Each row was made from one path, in order. Every step used is in the known rows, and no mark comes twice. Write each row's path.
In the rows, 128 means zero.
Known rows
D/Z: [162 143 135 182  93 129 146 195 114  87  98 156 132 122  87  84 140 143
 123 158  93 105 171]
X/E: [161 105  83 149 106 157  92 146 148 130 135 185 136 149 175  75 112 144
 110 134 111 112 151]
U/J: [133  70 140 164 129 143 129 154 159 119 175 132 121 175 154  68 137 118
  94 134  89  66 120]
D/W: [139 145  95 171 102 167 141 153 124  93  78 131 174 109 162  84 156 134
  97 148 130 123 162]
W/J: [192 101 123 165 147 172 161 162 104 102 155 134 100 107 100  51 155 162
 151 109 113 115 143]
Z/E: [161  96 101 142 156  86  98 175 117 125 107 124 144 119 178 135 116 146
 130 152  80 121 138]
Z/E/W/D/F: [165  90  98 162 123  71  66 153 107 117 120 120 157 102 139 163 130 181
 147 126  75 118 129]
N/D/Z/E/W/J/U: [146 126  90 193  98 101  98 124  65  55  77 119 124 144  76 151 150 141
 113 128 134 131 142]
W/D: [199  62  99 135 138 114 158 164  84 120 129 153 117 105 141  35 126 149
 139 146 124 106  94]
Z/E/W: [167  89  99 167 132  89  80 156 129 121 118 127 171 115 172 174 123 153
 138 122  68 118 160]
N/D/W: [135 120  58 172  92 145 141 108  92  62  70 116 143 135 146  82 168  99
  59 152 169 128 129]
N/D/W/E/X: [119 130  48 162 101 129 119 114 106  74  91 114 156 143 133 109 156 105
  44 117 184 128 114]
D/X/E/Z: [152 138 156 134  79 112  97 141 152 117  94 135 137 121 113  98 148 173
  93  85 126 128 142]
Z/E/N/D/W/J: [146 105  86 128  92 120  91 128  57  99 128 107 105 107 152 149 140 116
 122 137 134 137 125]
Z/E/N/D/X: [142 100 108 116  96  79  93 135  72 110 116 110 107 105 159 158 130 108
 105 143 123 133 109]
Z/E/N: [157  87 113 125 112 101 102 165  83 131 140 134 120 103 178 147 113 119
 136 149  94 125 128]
Z/E/N/D: [150  84  92 126 102  95  99 140  67 113 131 122 109 114 172 148 123 104
 114 152 118 130 116]
N/D/X/E: [135 126  89 140  91 100 107  99 116  81  81 124 111 137 128  93 158 118
  52 129 161 124 103]
D/W/J/U: [140 157 118 187 123 182 132 144  88  84  75 128 157 112 114 103 157 170
 135 113 140 140 156]
W/D/Z/E/X: [172  99 115 143 109  73 104 175  69 105 112 144 126 103  86  83 118 166
 153 145 115 115 115]

Write each row's path
[141 110  98 145 158 100 119 186 150 144 163 153 172 137 133 118 106 139
  81  80 129 110 107]  W/E/X
[171  91 106 143 126  62  69 144 112 120 109 114 155  98 152 168 130 171
 144 114  85 120 131]  Z/E/W/D/X
[201  60 102 181 105 126 132 139 116 115 141 159 161 106 141  98 140 156
 143 105 100 102 137]  E/W/D
[150 140 132 155  74 105 102 188  83  96 110 140 115 111  99 140 127 136
 138 160  91 116 163]  D/Z/E/N
[145 145 139 144  84 105  79 127 167 118 100 144 144 108 132 127 148 165
  94  94 109 118 139]  D/X/E/W
[145 122  77 169  95  94 113 136  81  62  78 117 116 142 104 117 150 114
  86 161 133 120 137]  N/D/Z/E
[176 104 115 109 111  91 106 139 105 123 109 142 107  99 126  59 136 171
 121 122 137 114  85]  W/D/X/E
[133  89 123 157 144  60  78 171 115 131 119 138 175 114 149 135  97 143
 122 127  85 130 133]  Z/E/X
[157  73 103 143  63 151 163 127  58 103 154 154  94 113 148  83 143  68
  89 148 154 120 105]  E/N/D
[159 141 122 183  89  95  86 180 114  89  96 135 151 119  97 159 134 161
 141 141  73 112 185]  D/Z/E/W
[180  75  91 153 131  78  76 151 107 122 122 124 158 107 164 160 121 164
 151 122  82 118 139]  Z/E/W/D
[148 118  75 181  84  95 105 127  86  60  83 118 129 140 101 136 153 118
  90 146 129 119 147]  N/D/Z/E/W
[175 100 121 100  90 100 110 135  89 125 125 148  94  92 126  64 134 159
 125 122 146 116  79]  W/D/X/E/N
[147 113  70 136  43 193  82  97  89 106 157 168  97 136 148  90 136 115
 102 118 166 129 137]  X/E/N/D/W/J
[138 118  81 149  56 187  79  99  77 106 137 177 109 144 145 110 126 124
 112 116 165 137 130]  X/E/N/D/W/J/U
[141 111  66 136  41 180  83 103 100 111 145 175 111 140 169  95 129 103
  90 133 161 127 136]  X/E/N/D/W
[185  97 109 128  93  94 113 171  51 105 122 142  99  99 100  88 124 155
 159 155 121 112 111]  W/D/Z/E/N
[132 156  75 136  91 172 126 158 117 110 123 126 156 116 163 130 149 123
  85 114 158 121 138]  D/W/E/N
[143 151 154 156  98 111  74 124 145 113  94 144 141 110 107 141 144 187
 115  76 115 129 134]  D/X/E/W/J/U
[149 110  81 140  38 168  86 116  94 109 152 185  99 146 143  94 123 107
  99 137 148 120 139]  X/E/N/D/Z
